Known rows, with every way that one mark hangs from another
z980(z264(z121 z504 z513(z936))): [-0.33  2.11  0.09 -1.32 -0.80 -2.27 -1.64 -0.76 -1.87  1.26 -0.95  0.78
  0.08 -0.03 -1.93  0.01 -0.20  1.28 -1.74 -1.35 -3.31  2.07  1.31 -0.54
 -0.41 -0.43 -1.51]
z936(z513(z264(z121 z504 z980))): [-1.69  2.32  0.69  0.45 -0.13 -1.11 -1.16 -0.61 -2.10  0.16  0.49  0.49
  0.30  0.76 -1.84 -1.85 -0.76  1.37  1.76 -0.71 -0.55  1.02  1.95  0.87
 -1.20 -0.74  0.65]
z121(z264(z504 z980)): [-1.50  2.73 -0.62 -4.18 -0.87 -0.61  0.69 -0.88 -2.07  3.72 -1.05 -0.19
  0.10 -0.86  0.16 -2.19 -1.05  1.66  0.43 -1.06 -2.06  1.90 -0.49 -0.81
 -2.44 -0.53 -0.13]
z121(z264(z504 z513(z936) z980)): [-0.88  2.41 -0.29 -3.69 -1.42 -1.50 -0.02 -0.70 -0.92  4.09 -1.44 -0.32
  0.03 -1.52 -1.06 -0.30 -1.18  2.05 -0.09 -1.31 -2.74  2.53  0.03 -2.28
 -1.52 -0.21  0.31]
z936(z513(z264(z504 z980)) z769): [-1.98  1.00 -0.67  1.27  1.84 -1.32 -0.85  0.29 -2.60 -0.46  1.02 -0.06
  0.44  1.77  0.12 -2.06  0.92  0.13  2.34 -0.27 -0.08  0.92  1.69  1.36
  0.12 -3.60  0.64]
z513(z264(z121 z980) z936(z769)): [-1.53 -0.56 -0.41  0.79 -0.45 -1.93 -2.17 -1.94 -3.19  0.78  2.50  0.30
  0.76 -1.12 -1.20  0.54 -1.33 -0.30  1.21  0.33 -1.50 -1.28  2.75  0.11
 -0.23 -2.60  1.07]
z997(z936(z513(z264(z121)) z769)): [-1.81 -0.09 -2.02  2.22  2.85 -2.28 -0.25  1.37 -2.68  0.86  2.26  1.80
 -0.03  2.88 -0.48 -2.07  0.20 -1.12  0.24 -1.91 -0.19  0.68  3.37  4.18
 -0.11 -4.93  0.49]
z513(z264(z121 z504) z936(z769)): [-0.09 -0.74 -0.11  0.07  0.02 -2.82 -2.62 -0.30 -3.78  0.41  1.10  1.48
  0.93 -0.68 -0.17 -0.46  0.52 -0.67  0.85  0.26 -2.71 -0.60  3.33  0.98
  0.95 -1.83  1.78]
z264(z121 z504 z513): [-0.15  2.22 -0.14 -0.32  0.01 -1.12  0.15  0.37 -1.24  2.27  0.11  1.85
 -0.06 -0.10 -2.06 -0.30 -0.59  2.00 -2.43 -0.92 -1.91  2.75  0.92 -0.70
  0.19  1.60 -0.07]
z264(z121 z504 z513(z936(z769)) z980): [-1.06  1.28  0.73  1.05 -0.02 -0.82 -0.08 -1.99 -1.20  2.73  1.72  0.29
 -0.52 -0.77 -2.63  2.60 -0.92  2.31 -1.63 -0.41 -2.25  3.02  1.84 -1.66
  0.50 -0.02  0.07]
z980(z264): [-1.99  1.99 -2.19 -2.64  0.06 -1.97 -0.45 -0.02 -2.54  0.26 -0.43  0.58
  0.95  0.61  0.36 -2.59 -0.16 -0.58 -0.46 -1.51 -0.60 -0.27 -0.81  0.76
 -1.55 -3.24 -2.47]
z980(z264(z121)): [-1.43  1.73 -1.45 -1.21 -0.13 -1.32 -0.92 -0.69 -2.65  0.60  0.37  0.85
  0.32  0.56 -0.72 -1.83 -0.79  0.42 -1.27 -1.29 -1.43  0.01  0.68  0.71
 -1.72 -2.03 -2.56]
z936(z513(z264(z121 z504 z980)) z769): [-1.60  0.80 -0.15  2.30  1.60 -0.53 -1.27 -0.39 -2.60 -0.19  1.59  0.16
 -0.02  1.96 -0.82 -1.49  0.28  0.85  1.73  0.11 -0.62  1.03  2.76  1.55
  0.15 -2.67  0.62]
z264(z513): [-1.42  1.63 -2.34 -1.30  0.62 -1.89  0.88  1.54 -0.81  1.55  0.56  1.69
  1.00 -0.19 -0.62 -1.09 -1.00  0.11 -1.56 -1.59  0.34  0.54 -1.08 -0.97
 -0.24 -1.31 -0.95]
z490(z513(z264(z121 z504 z980))): [-2.11  2.62  1.47 -1.28 -2.72 -2.80  0.25 -1.36 -2.59 -0.82  0.78  1.52
  0.56 -0.33 -2.17 -2.03 -3.22  0.01  0.28 -1.61 -1.21  0.08  1.78  0.98
 -1.62  1.99  1.44]
z980(z264(z504)): [-1.44  2.68 -1.04 -3.12 -0.02 -1.99 -0.68 -0.23 -2.91  0.48 -1.72  0.57
  0.68  0.70  0.42 -2.75  0.85 -0.14 -0.42 -1.44 -1.74  1.26 -0.43  0.67
 -1.27 -2.01 -1.91]
z342(z121): [-1.35  0.39 -2.36 -1.91  0.92 -0.34 -0.01  1.10 -1.19  1.84  1.91  1.77
  0.24  0.06  1.20 -1.77 -0.55 -0.07 -1.21 -0.95  1.79 -1.24 -2.65 -0.52
  0.54 -1.73 -1.57]
z121(z264(z504 z513)): [-0.35  2.47 -1.41 -3.81 -0.38 -1.62  0.23  1.30 -1.23  3.45 -1.86  0.91
  0.30 -0.66 -0.01 -2.35 -0.55  1.61 -0.90 -1.31 -2.50  2.28 -0.46 -1.16
 -1.08  0.23  0.15]
z997(z936(z513 z769)): [-1.91 -0.04 -2.81  1.59  3.78 -2.38  1.47  2.33 -2.15  1.06  2.53  2.22
  0.03  2.92  0.49 -2.04  1.08 -1.42 -0.32 -2.42  1.05  0.80  2.12  4.08
 -0.05 -6.45 -0.63]
z513(z264): [-1.75  1.19 -1.78 -2.13 -0.40 -2.33 -1.33  0.61 -2.84  0.14 -0.09  1.11
  1.81 -0.46  0.21 -3.17 -0.95 -1.26  1.18 -0.82 -0.21 -1.35  0.03  0.76
 -0.93 -1.44  0.76]
z997(z936(z513(z264(z121 z504)) z769)): [-1.60  0.19 -1.08  1.94  2.89 -2.21 -0.46  1.27 -2.78  1.04  1.57  1.77
 -0.19  2.90 -0.50 -2.06  0.96 -0.79  0.30 -1.71 -0.96  1.65  3.61  4.18
  0.11 -4.20  0.80]

Rows
[-1.21 -0.41 -1.64  2.72  2.29 -1.51 -1.40  1.25 -2.60 -0.91  2.43  1.25
  0.54  2.15 -0.06 -2.29  0.18 -0.11  1.25 -0.19  0.01 -0.81  2.87  2.26
  0.41 -3.97  0.25]  z936(z513(z264(z121)) z769)
[-1.35  3.22 -0.70 -3.80 -1.10 -0.49  0.38 -0.62 -0.87  4.20 -1.59 -0.54
 -0.04 -0.86 -0.98 -1.36 -1.39  2.44 -0.45 -1.22 -2.28  3.14 -0.84 -1.99
 -1.82  0.57  0.01]  z121(z264(z504 z513 z980))
[-1.59  1.58 -0.16 -0.58  0.30 -1.60  0.44 -1.02 -1.19  2.27  0.66  0.08
  0.18 -0.75 -1.18  1.56  0.07  1.04 -0.53 -0.95 -1.11  2.76 -0.03 -1.91
  0.54 -1.60 -0.07]  z264(z504 z513(z936(z769)) z980)
[-2.17  1.90  0.04  0.43  0.92 -1.95 -0.16 -0.11 -2.20  1.72  0.84  1.17
 -0.14  1.77 -1.87 -1.72 -0.58  0.07  0.76 -2.31 -0.59  2.05  2.82  3.25
 -1.32 -2.29  0.92]  z997(z936(z513(z264(z121 z504 z980))))
[-2.01  1.65 -0.14  0.85 -0.03 -1.30 -0.94 -0.33 -1.87  0.16  1.43  0.54
  0.50  0.72 -1.90 -1.75 -1.41  1.08  1.82 -0.86  0.46 -0.26  1.85  0.93
 -1.54 -1.75  0.15]  z936(z513(z264(z121 z980)))
[-0.95  2.24  1.32 -0.12 -1.24 -1.19 -0.01 -1.98 -0.98  3.02  0.91  0.35
 -0.38 -1.36 -3.31  2.42 -1.53  2.65 -1.46 -0.81 -2.17  2.94  1.29 -2.09
 -0.42  1.23 -0.10]  z264(z121 z504 z513(z936) z980)
[ 0.39  0.34 -0.20  0.94  0.79 -2.04 -0.40  0.37 -1.66  1.95  1.38  1.98
 -0.03 -0.44 -1.50  1.33  0.29  1.34 -2.06 -0.50 -2.55  1.91  2.18 -0.67
  1.50 -0.69  0.12]  z264(z121 z504 z513(z936(z769)))
[-1.93  2.36  0.79 -1.30 -1.42 -0.67 -1.63 -2.18 -2.90  1.42  0.04  0.00
  0.52 -0.66 -1.80 -1.37 -1.61  1.07  0.86 -0.06 -1.84  1.21  1.22  0.10
 -1.38  1.36  1.26]  z513(z264(z121 z504 z980))
[ 0.15  1.67 -1.02 -3.84 -0.70 -2.49 -0.19  1.10 -1.33  3.35 -1.64  1.10
  0.54 -1.47 -0.09 -1.29 -0.33  1.27 -0.59 -1.43 -2.91  1.66  0.17 -1.53
 -0.73 -0.54  0.27]  z121(z264(z504 z513(z936)))
[-0.34  1.48 -1.53 -3.47  0.04  0.09 -0.40  1.21 -0.25  3.95 -0.43  0.76
 -0.56 -0.26  0.70 -1.82 -0.60  1.90 -1.55 -0.89 -0.89  1.33 -2.51 -1.83
  0.36  0.74 -0.50]  z342(z121(z264(z504 z513)))
[-0.76  2.51 -0.53 -2.53 -0.44 -2.87 -1.15 -0.19 -1.82  0.76 -1.83  0.43
  0.72 -0.05 -0.79 -0.85  0.56  0.34 -0.95 -1.70 -2.40  1.77 -0.20 -0.80
 -0.34 -1.64 -1.67]  z980(z264(z504 z513(z936)))
[-0.92  1.81 -0.63 -2.64 -0.55 -1.16  0.01 -0.65 -1.22  3.89 -0.68 -0.49
 -0.12 -1.09 -0.46 -0.11 -0.76  1.83 -0.17 -0.88 -2.77  2.61  0.11 -2.11
 -0.83 -1.19  0.19]  z121(z264(z504 z513(z936(z769)) z980))
[-0.84  2.87 -0.43 -1.32 -0.43 -1.38 -1.21 -0.74 -1.75  1.31 -1.26  0.45
 -0.20  0.73 -1.81 -1.00 -0.32  1.62 -2.11 -1.26 -2.95  2.60  0.45 -0.34
 -0.75  0.36 -1.82]  z980(z264(z121 z504 z513))
[-1.14  0.08  0.71  0.23 -0.57 -1.71 -2.36 -2.23 -3.51  0.89  1.42  0.21
  0.41 -1.00 -1.08  0.55 -0.29  0.06  1.26  0.45 -2.42  0.28  3.04  0.09
  0.14 -1.38  1.62]  z513(z264(z121 z504 z980) z936(z769))
[-0.61  1.00 -2.40 -3.03 -0.03  0.11 -0.53  1.31  0.01  3.80  0.50  0.78
 -0.34 -0.17  0.61 -1.83 -1.36  1.56 -1.60 -0.96 -0.08  0.16 -2.71 -1.90
  0.10 -0.23 -0.99]  z342(z121(z264(z513)))
[-0.91 -1.17 -1.88 -0.61  0.62 -3.34 -1.98  0.58 -3.46 -0.28  1.45  1.35
  1.76 -0.84  0.87 -1.20  0.31 -2.04  1.51 -0.31 -0.79 -2.21  1.69  0.70
  0.52 -4.25  1.11]  z513(z264 z936(z769))
[-1.21  2.15 -0.79 -3.43 -0.57  0.93 -0.33 -0.29 -0.04  4.53 -0.29 -0.36
 -0.88 -0.55 -0.07 -1.03 -1.27  2.52 -1.15 -0.73 -0.66  2.07 -2.72 -2.53
 -0.19  1.15 -0.74]  z342(z121(z264(z504 z513 z980)))
[-2.03  2.37  0.13 -0.68  0.01 -1.67 -0.78  0.01 -2.03 -0.05 -0.20  0.21
  0.80  0.79 -0.93 -2.41 -0.18  0.56  2.45 -1.06  0.24  0.82  1.06  0.89
 -1.12 -1.73  0.69]  z936(z513(z264(z504 z980)))
[-2.23  3.31 -0.07 -1.85 -0.40 -0.45  1.04 -1.08 -0.74  2.49 -0.51 -0.08
  0.19 -0.61 -1.72 -0.03 -1.02  1.77 -0.93 -1.24 -0.67  3.46 -1.14 -1.87
 -0.70  0.62 -0.31]  z264(z504 z513 z980)
[-2.42  1.93 -0.68 -0.22  0.07 -1.77 -0.80  0.32 -1.89 -0.25  0.70  0.35
  0.96  0.83 -0.97 -2.41 -0.92  0.30  2.37 -1.22  1.04 -0.43  0.79  0.80
 -1.45 -2.64  0.08]  z936(z513(z264(z980)))
[-1.94  0.26 -1.05  2.79  1.74 -0.78 -1.12 -0.07 -2.34 -0.35  2.72  0.14
  0.17  1.96 -0.84 -1.45 -0.48  0.56  1.72 -0.14  0.23 -0.16  2.51  1.52
 -0.21 -3.59  0.21]  z936(z513(z264(z121 z980)) z769)
[-1.49 -0.17 -2.27  1.49  2.53 -1.82 -0.99  1.88 -2.56 -1.31  1.72  1.09
  1.11  2.16  0.82 -2.90  0.73 -0.85  1.81 -0.49  0.76 -0.93  1.78  2.12
  0.41 -5.05  0.27]  z936(z513(z264) z769)
[-0.65  0.21  0.80 -0.07 -1.57 -4.53 -0.67  0.00 -3.30 -1.64  1.64  2.73
  0.90 -0.38 -0.87 -1.18 -1.42 -1.30  0.27 -1.30 -1.86 -1.27  3.35  1.90
  0.32 -0.66  1.81]  z490(z513(z264(z121 z504) z936(z769)))
[-0.67  0.66 -0.12 -2.72 -1.01 -3.72 -2.14  0.19 -3.39  0.33 -0.72  1.51
  1.82 -1.56  0.07 -1.51  0.41 -1.29  1.74 -0.68 -1.76 -0.89  1.55  0.28
 -0.02 -1.35  1.63]  z513(z264(z504) z936)
[-0.27  1.58 -0.39 -1.91 -0.02 -3.18  0.12  1.09 -1.31  1.72 -0.51  1.90
  0.92 -1.12 -0.68  0.04  0.49  0.29 -1.04 -1.62 -1.33  1.61  0.10 -1.21
  0.74 -0.91  0.10]  z264(z504 z513(z936))
[-1.05  2.41 -0.39 -1.81 -0.25 -1.48 -1.18 -0.99 -2.95  0.87 -0.74  0.86
  0.04  0.72 -0.60 -1.87  0.15  0.91 -1.13 -0.93 -2.58  1.50  0.93  0.99
 -1.16 -0.91 -1.86]  z980(z264(z121 z504))
[-2.14  2.26 -0.52  0.46 -0.60  0.00  0.73 -1.71 -0.47  2.85  1.97  0.23
 -0.29 -0.54 -3.24  1.18 -2.91  2.41 -2.08 -0.90 -0.24  1.87  0.11 -1.66
 -1.42  0.71 -1.05]  z264(z121 z513 z980)
[-1.97  0.77 -1.44  0.15  0.43 -1.64  0.70 -0.91 -0.90  2.00  2.05  0.14
  0.41 -0.80 -1.28  1.71 -1.09  0.44 -0.63 -1.11  0.13  0.89 -0.17 -1.77
  0.04 -3.06 -0.79]  z264(z513(z936(z769)) z980)
[-2.09  1.70 -0.84 -1.07 -0.82 -1.73  0.65 -0.91 -0.58  2.07  1.23  0.28
  0.68 -1.54 -2.00  1.38 -1.72  0.70 -0.45 -1.45  0.22  0.84 -0.70 -2.20
 -0.75 -1.84 -0.91]  z264(z513(z936) z980)
[ 0.06  0.92 -1.12 -3.39 -0.27 -0.78 -0.94  1.04 -0.32  3.82 -0.27  0.97
 -0.42 -0.96  0.57 -0.94 -0.33  1.51 -1.31 -0.91 -1.21  0.89 -1.84 -2.11
  0.64 -0.11 -0.39]  z342(z121(z264(z504 z513(z936))))
[-2.03 -0.28 -1.13 -0.38 -0.18 -2.40 -1.67 -1.36 -3.13  0.42  1.75 -0.06
  1.38 -1.05  0.01 -0.18 -0.50 -1.33  1.95 -0.18 -0.65 -1.33  1.36  0.05
 -0.19 -3.82  1.02]  z513(z264(z980) z936(z769))
